Each row was made from one small tree. The marks that hang from a mark follow it in brackets, in the order of their numbers. Every link used is in the known rows. Write each row's tree.
Known rows
Q_611(Q_159 Q_191 Q_613): 13, -2, -24, 13, 1, 2, -6, 4, -3, 18, 2, 1, -3, 15, 2, 18, 5, -2, 13, 5, -4, -3, 6
Q_889(Q_191(Q_611(Q_85 Q_159 Q_613))): -20, -6, -64, -5, 2, 71, 13, 1, -1, 2, 9, 8, -15, -6, 27, 19, 15, -4, 20, -36, -1, 1, 3
Q_611(Q_85 Q_159(Q_758) Q_318 Q_613): 25, 4, -44, 3, -1, 65, 0, 7, 15, 9, -8, 9, -9, 10, -11, 30, -6, 17, 30, -22, -12, 14, 18
Q_191(Q_611(Q_85 Q_318 Q_613)): -16, -20, -49, 5, 9, 21, 15, 1, 3, -1, 8, 3, -24, 4, 8, 8, 3, -8, 12, -9, -13, -4, 6
Q_191(Q_611(Q_85 Q_159 Q_613)): -21, -16, -52, -2, 4, 44, 14, -4, -2, 17, 5, 6, -19, 9, 3, 17, 18, -6, 17, -35, 4, 2, 2
Q_613(Q_611): 23, -9, 19, -8, -10, -11, -11, -1, -2, 2, -1, -4, 1, -10, 4, 1, -9, -2, 6, -1, 5, 12, -14
Q_889(Q_191(Q_611(Q_85 Q_159))): -30, -5, -33, -21, -2, 80, 19, 0, -2, -3, 6, 7, -3, -10, 23, 12, -2, -4, 24, -47, 0, 3, 3
Q_191(Q_611): -31, -18, -15, -7, 8, 1, 19, -4, -2, 0, 7, 0, -1, -1, 4, -1, 7, -3, -1, -6, 1, 3, -7
Q_318(Q_611(Q_191 Q_613)): 16, 3, -2, 19, 14, -29, -24, -3, -1, 10, -2, -11, -16, 17, 2, 8, 9, -11, -2, 9, -4, -2, -10
Q_85(Q_758(Q_159(Q_611(Q_191 Q_318)))): -10, 25, 7, 2, 12, -4, -27, 32, 26, 23, -6, 9, 25, 4, -8, -4, -26, 24, -20, 24, 2, -29, 26
Q_758(Q_159(Q_611(Q_318))): -1, 30, -4, 9, 7, 6, -19, 21, 26, 11, -5, 6, 5, -8, 1, 3, -21, -6, -19, 34, 1, -17, 30
Q_611(Q_85 Q_191 Q_318): 8, -8, 16, -7, -3, 1, -2, 7, 2, 0, -3, -2, -1, 8, 0, 2, -30, -3, 16, -17, -16, -6, 14
Q_85(Q_758(Q_159)): -13, 2, -4, -2, 4, 5, -4, 23, 15, 25, -5, 9, 15, 5, -19, -8, 0, 23, -26, -1, 18, -5, 11
Q_159(Q_611(Q_85 Q_191 Q_318 Q_613)): 11, 21, -16, 9, 7, -8, -28, 10, 12, 6, -4, 7, -1, 9, 13, 11, -12, -7, 6, -2, -16, -26, 21
Q_889(Q_191(Q_611(Q_159))): -27, -4, -38, -11, 4, 67, 20, 1, -2, -6, 11, 4, 0, -14, 25, 11, 1, -1, 21, -8, -1, 2, -1
Q_613(Q_611(Q_159 Q_318)): 32, -3, 3, -3, -10, 49, -9, 3, 0, 2, -2, -5, -14, -13, 3, 13, -29, 2, 38, 25, -7, 8, 2
Q_191(Q_611(Q_159 Q_318 Q_613)): -14, -13, -64, 14, 12, 51, 15, 4, -2, 5, 11, 2, -27, 2, 6, 17, 5, -1, 27, 29, -12, -2, 8
Q_159(Q_611 Q_758): 2, 29, 1, -6, 6, 3, -17, 2, 21, 1, -9, 11, 30, 1, -1, 12, -2, 19, -8, -16, 4, 1, 6
Q_159(Q_758): 9, 0, 1, -6, 0, 3, 5, 1, 13, 0, -7, 6, 20, 5, -10, 11, -1, 19, -2, -19, 0, 19, -2
Q_758(Q_159(Q_611(Q_191 Q_318 Q_613))): 9, 26, -19, 22, 13, -34, -24, 24, 27, 22, -2, 6, 6, 5, 10, 12, -12, -9, -24, 39, -4, -22, 27
Q_889(Q_191(Q_611)): -32, -9, -28, -9, 7, 27, 19, 3, 0, -15, 13, 3, 4, -16, 31, 2, 4, -2, 3, -6, -6, 1, -7

Write each row's tree
33, -10, 20, -5, -9, 20, -10, 7, -1, 7, -2, -6, 0, -4, 5, 13, -38, -1, 37, 21, -10, 7, 1 : Q_613(Q_611(Q_159 Q_191 Q_318))
2, -3, -26, -2, -1, 30, -13, 10, -2, 29, -4, 10, 3, 23, -13, 9, 4, 26, 18, -38, 3, -12, 9 : Q_611(Q_85(Q_758) Q_159 Q_191 Q_613)
42, -9, 20, -12, -8, 22, -7, 7, 11, 8, -9, -1, 18, 0, -6, 24, -40, 19, 35, 2, -10, 24, 1 : Q_613(Q_611(Q_159(Q_758) Q_191 Q_318))
2, 26, 14, 6, 9, -22, -21, 24, 25, 16, -5, 5, 17, 2, 4, 5, -29, -7, -21, 29, -3, -20, 28 : Q_758(Q_159(Q_611(Q_191 Q_318)))
-4, -10, -62, 8, 12, 52, 20, 5, 12, 6, 5, 7, -7, 5, -3, 28, 4, 17, 24, 11, -12, 16, 7 : Q_191(Q_611(Q_159(Q_758) Q_318 Q_613))
39, -5, 10, -21, -17, 63, -6, 2, 13, 7, -12, 4, 4, -5, -9, 24, -34, 17, 40, -33, -4, 28, 5 : Q_613(Q_611(Q_85 Q_159(Q_758) Q_318))
-16, -11, -61, 1, 7, 47, 16, 7, 4, -17, 12, 6, -20, -12, 32, 10, 1, -5, 15, -9, -22, -4, 5 : Q_889(Q_191(Q_611(Q_85 Q_318 Q_613)))
17, -6, -22, 20, 8, -22, -6, 11, 3, 2, 2, -2, -9, 9, 8, 8, -9, -2, 7, 32, -20, -9, 7 : Q_611(Q_191 Q_318 Q_613)
-7, -2, -8, -8, 1, 49, -5, 11, 3, 1, -6, 5, -5, 3, -15, -8, -18, 29, 17, -16, -9, -14, 12 : Q_611(Q_85(Q_758) Q_318)
-19, -5, -69, 6, 8, 58, 15, 3, -1, -1, 14, 5, -12, -10, 30, 18, 18, 0, 16, 4, -6, 1, -2 : Q_889(Q_191(Q_611(Q_159 Q_613)))
-8, 26, -17, 12, 14, -33, -31, 27, 25, 36, -4, 14, 26, 14, -3, 1, 5, 20, -37, 9, 13, -27, 17 : Q_85(Q_758(Q_159(Q_611(Q_191 Q_613))))
4, -4, 11, -14, -9, 24, -4, 1, -2, 18, -7, 2, 5, 15, -5, 12, -15, -3, 20, -44, 1, 1, 10 : Q_611(Q_85 Q_159 Q_191)
33, -14, 26, -16, -16, 32, -12, 4, 0, 10, -6, -4, -4, 1, 2, 13, -41, -4, 40, -19, -7, 7, 6 : Q_613(Q_611(Q_85 Q_159 Q_191 Q_318))
17, 16, 4, -4, 8, 52, -15, -6, 11, 9, -13, -4, -2, 10, -18, 23, -1, 14, 21, -18, 7, 21, -3 : Q_318(Q_611(Q_159(Q_758)))
19, -4, -27, 8, -1, 32, -6, 8, 1, 15, -2, 1, -16, 14, 2, 20, -14, -4, 30, -6, -14, -7, 20 : Q_611(Q_85 Q_159 Q_191 Q_318 Q_613)
-9, 2, -11, -16, -5, 71, -7, 6, -2, 20, -8, 10, 1, 11, -19, 2, -4, 30, 22, -44, 9, -8, 9 : Q_611(Q_85(Q_758) Q_159)
-7, 3, 32, -8, 8, -4, -27, 16, 14, 32, -14, -2, 7, 22, -24, -4, -10, 12, -18, -42, 18, -6, 6 : Q_318(Q_611(Q_85(Q_758(Q_159)) Q_191))
11, 23, -20, 19, 14, -19, -26, 11, 11, 2, 1, 3, 0, 6, 17, 10, -10, -4, 2, 36, -19, -26, 16 : Q_159(Q_611(Q_191 Q_318 Q_613))
